What can hang from each mark
sote: kulunem zoseb
lerusep: kulunem nono sote
gelugo: kulunem lerusep nono sote
kulunem: fifol lerusep zoseb
zoseb: fifol gelugo kulunem lerusep sote
nono: gelugo kulunem lerusep
fifol: gelugo zoseb

Each row was made from one small tree. The marks that hang from a mark follow it in brackets, in alphabetical order. Every link used is in the known rows. Write each row's tree.
In the rows, 128 means zero.
Known rows
lerusep{kulunem nono{gelugo}}: [165 181 130  79 143 123 131 108 138 189 140 149 161 151 120 109 131  80
 134 146 102 140 119 139 124  82  90 128 158]
kulunem{fifol{zoseb}}: [152 146 163 117 145 143 157 124 141 189 128 140  91 195 113 115 116 119
  89 116 106 135 119 142 109  95 121 137 159]
lerusep{kulunem{fifol{gelugo}} nono sote{zoseb}}: [174 186 138  66 134 115 174 117 148 198 161 172 169 177  97 114 111  93
 114 127 146 144 122 131 130 130 106 157 192]
lerusep{kulunem sote}: [160 159 147  82 140 138 150 114 142 170 161 144 151 142 110 115 104  78
 130 139  98 122 121 133 127 133 100 130 177]
sote{zoseb{fifol kulunem lerusep}}: [186 163 162  93 143 149 135 104 168 171 124 142 119 198 130 130 108  90
  73 150  98 125 121 137  99  96 140 148 146]
gelugo{kulunem nono sote}: [170 144 158 106 137 150 166 123 160 155 149 163 151 206 113 112 119  72
 101 187  57 117 112 139 125 142 122 146 171]
sote{zoseb{fifol{gelugo} kulunem}}: [168 176 161  89 153 137 153 113 162 177 151 148 132 193 105 120 117  96
 123 145 136 125 123 129 105 131 126 151 169]
fifol{zoseb{gelugo sote}}: [167 161 141 110 146 142 111 106 162 167 145 138 124 172 115 122 120 131
 111  90 150 128 106 139  97 149 122 141 152]
lerusep{kulunem{fifol} nono sote}: [172 167 135  73 125 119 169 108 134 191 137 183 159 140 113 107 112  95
  83 131 108 132 115 143 138  97 109 140 172]
sote{kulunem}: [157 146 168 112 156 144 164 120 146 169 128 143 125 185 118 129 121  64
 108 166  90 125 122 145 108 107 112 137 183]
sote{kulunem{fifol}}: [160 139 165 107 153 142 183 117 143 180 120 155 121 202 119 121 121  71
  77 156  98 122 118 149 116  79 122 146 184]
lerusep{kulunem nono{gelugo} sote{zoseb}}: [173 196 124  89 144 128 149 104 140 192 157 139 177 163 112 113 112  73
 140 141 102 142 122 130 127 115  86 137 178]
fifol{gelugo}: [152 158 162  88 149 139 134 130 156 177 153 135 115 160 104 119 128  97
 149 133 140 127 122 148 107 115 106 141 173]
lerusep{kulunem{zoseb} nono sote}: [166 181 134  84 130 129 155 108 136 175 156 163 166 139 117 122 102  90
 119 134 105 129 117 127 129 118  93 136 171]
kulunem{fifol lerusep}: [157 126 149  99 145 144 145 115 136 189 123 148 110 199 136 111 116  77
  95 128 112 117 113 160 113  48 121 133 169]
fifol{gelugo{lerusep{kulunem} sote{zoseb}}}: [154 157 168  68 154 145 116 122 164 169 171 137 159 217 105 105 100  70
 157 187 106 124 125 123 113 196 113 140 190]
kulunem{fifol{gelugo{nono sote} zoseb} lerusep}: [163 147 147 104 132 138 152 124 149 183 152 168 136 245 113  97 107 106
  87 120 114 139 115 132 116 116 127 147 175]
gelugo{sote{zoseb}}: [160 163 170 116 162 158 136 124 158 172 146 114 114 200 109 122 113  86
 125 176  99 109 118 146 107 156 112 138 181]
sote{kulunem zoseb{fifol gelugo{nono}}}: [193 162 164 100 152 144 205 103 158 166 127 155 152 207 115 127 114  66
  63 156 114 117 117 127 106 130 134 165 169]
gelugo{lerusep}: [148 125 168  89 150 152 121 116 154 173 128 139 113 164 124 109 111  79
 122 161  83 120 118 153 104 109 118 129 153]
kulunem{fifol zoseb{gelugo lerusep{nono sote}}}: [193 167 122  72 113 139 137  97 153 182 127 166 141 153 139 119 103 118
  56  83 144 127 103 150 115  67 124 161 156]
sote{kulunem{fifol} zoseb{gelugo{lerusep}}}: [171 126 166  87 158 147 165 104 159 179 122 145 139 232 131 119 103  62
  79 160 107 125 115 142 103 120 134 156 182]
nono{gelugo{kulunem{lerusep zoseb{fifol}} sote}}: [153 157 120 114 135 156 130  98 123 169 149 135 157 252 148  97 107  55
 141 158  94  86 106 130 119  78 120 132 185]
lerusep{kulunem{fifol zoseb} nono{gelugo} sote}: [166 189 108  79 132 127 166  97 125 195 155 159 174 163 124 104 106  92
 105 112 111 130 111 127 140  62  92 141 175]
gelugo{lerusep{kulunem{fifol{zoseb}}} nono}: [163 129 163  78 136 135 171 114 149 179 137 177 142 211 114 100 100  96
  65 144  58 152 122 117 121 117 129 140 142]
gelugo{kulunem{fifol}}: [157 132 156  97 140 143 174 121 146 178 133 156 121 203 122 115 125  81
 101 150  92 120 113 149 122  81 126 144 172]
nono{gelugo kulunem{zoseb{lerusep sote}}}: [172 178 120 109 151 153  87  88 160 164 153 111 133 189 145 122 119  88
 129 117 113 129 108 133 108  55 101 145 154]
kulunem{lerusep}: [153 131 150 104 149 147 123 117 141 177 131 136 116 181 136 118 116  70
 126 140 105 120 117 156 106  77 111 124 167]
nono{gelugo kulunem{fifol zoseb{lerusep}}}: [170 164 132  99 146 152 121  96 145 181 138 111 111 203 149 113 117  85
 102 119  99 135 115 137 116  16 104 147 157]
nono{lerusep{sote}}: [149 153 141 104 136 147 120 109 142 189 140 135 107 163 118 119 109  93
 128 128  87 122 122 155 114 103  98 126 179]
zoseb{gelugo kulunem lerusep}: [187 147 145  70 135 146  98 100 179 160 133 144 133 163 140 129 114 103
  84 122 114 140 113 149 100 101 129 145 140]

Write each row's tree
[166 130 135  95 126 124 155 113 132 191 114 186 145 215 142 111 127  70
  92 149  94 131 109 159 121  48 127 140 169] -> gelugo{kulunem{fifol lerusep{nono}}}
[161 160 144 101 145 130 148 110 148 179 149 159 134 200 109 114 115 116
  88 110 122 132 112 126 118 126 124 138 160] -> lerusep{kulunem{fifol{zoseb{sote}}}}
[160 159 118  90 118 125 142 113 138 176 163 181 179 201 130 117 108  73
 156 126 125 135 113 135 121  97 105 146 193] -> fifol{gelugo{kulunem{lerusep{nono sote} zoseb}}}
[174 139 132  89 139 139 149 101 161 167 143 164 147 200 125 115 127  97
  90 115 144 111  96 150 118 109 137 157 169] -> zoseb{gelugo{kulunem{fifol}} sote}
[173 159 155 112 148 152 173 106 147 164 148 148 125 205 124 110 111  89
  70 160  72 115 110 129 130  93 111 152 168] -> gelugo{nono{kulunem{fifol zoseb}} sote}
[155 173 158  89 143 143 154 119 142 174 151 140 113 172 109 116 117 104
 133 122 157 101 118 131 108 102 118 148 168] -> kulunem{zoseb{fifol{gelugo}}}
[148 168 164 112 142 143 117 134 153 174 161 133 117 198  96 111 116 120
 146 133 128 130 121 134 105 173 112 138 180] -> fifol{gelugo{sote} zoseb}
[167 140 141  95 134 128 144 113 133 197 109 174 126 182 138 110 124  86
  80 131 114 129 111 166 115  38 119 134 161] -> kulunem{fifol lerusep{nono}}
[173 178 128  83 140 123 156 101 145 180 143 182 158 174 122 121 120 106
  75 123 135 119 103 133 127  86 115 145 160] -> lerusep{kulunem{fifol zoseb{sote}} nono}
[148 157 153  92 143 141 154 127 153 165 170 142 137 206 115 125 122  83
 162 143 123 124 118 128 113 117 109 148 182] -> fifol{gelugo{kulunem{zoseb}}}
[179 134 156  84 142 152 113  95 167 152 143 150 149 179 130  97 108  76
  97 173  70 124 109 138 117 153 118 146 155] -> zoseb{gelugo{lerusep nono{kulunem} sote}}
[183 140 133  77 116 148 122 106 164 159 145 148 152 172 134 120 106  82
 112 118 112 129 111 146 112 120 128 154 169] -> zoseb{gelugo{kulunem} lerusep{sote}}
[189 170 160 102 143 135 112 108 162 180 118 136 116 180 133 134 125  82
 101 161  91 154 123 149 103  89 109 148 153] -> sote{zoseb{lerusep{nono{kulunem}}}}
[200 171 140  47 113 123 118  97 151 176 114 173 153 143 132 115 121  95
  73 124 142 124 113 142 111 100 133 148 137] -> zoseb{fifol gelugo lerusep{kulunem nono}}
[170 153 125  91 129 150 136  92 130 170 143 143 144 170 142 108  92  87
 111  93 149  90 105 137 111  91 122 140 172] -> kulunem{lerusep{sote} zoseb{fifol gelugo}}
[166 144 153  97 133 155 134 118 157 159 140 136 124 210 140 133 112  78
 117 149  86 126 117 136 106  84 123 145 159] -> gelugo{kulunem{zoseb{lerusep}}}
[167 178 135 108 148 128 115 100 138 188 130 134 134 150 128 110 139  80
 137 148  93 144 117 149 119  62  85 134 160] -> lerusep{nono{gelugo kulunem}}
[176 148 151 102 133 149 145 112 155 166 132 148 142 176 127 129 102  65
  90 144  89 134 121 145 110 104 118 148 184] -> zoseb{lerusep{sote{kulunem}}}
[168 179 138 112 136 135 139 101 137 174 145 150 139 138 126 122 111  92
 122 137  95 132 115 137 124  96  89 140 170] -> lerusep{nono{kulunem{zoseb}} sote}
[153 145 135  99 145 143 165 112 139 187 139 137 134 212 126 104 131  74
 121 141  92 124 112 147 124  54 115 142 173] -> nono{gelugo{kulunem{fifol}}}
[143 143 124  99 137 157 137 101 141 169 163 134 165 201 135 102  94  61
 160 148  65 119 112 127 122  97 104 136 178] -> nono{gelugo{kulunem{zoseb} lerusep{sote}}}
[148 141 133 107 122 132 131 123 140 177 171 157 155 225 119 110 102  84
 166 112 113 148 122 128 113 138 114 139 194] -> fifol{gelugo{kulunem{lerusep{sote}}} zoseb}
[166 152 154 111 140 157 175 120 155 150 159 157 151 220 119 119 110  76
 104 179  59 112 111 125 125 135 118 147 172] -> gelugo{kulunem{zoseb} nono sote}
[154 154 139 110 139 142 106  98 138 184 143 128 106 164 125 118 111  82
 139 138  73 133 125 149 120 101  89 128 183] -> nono{kulunem lerusep{sote}}
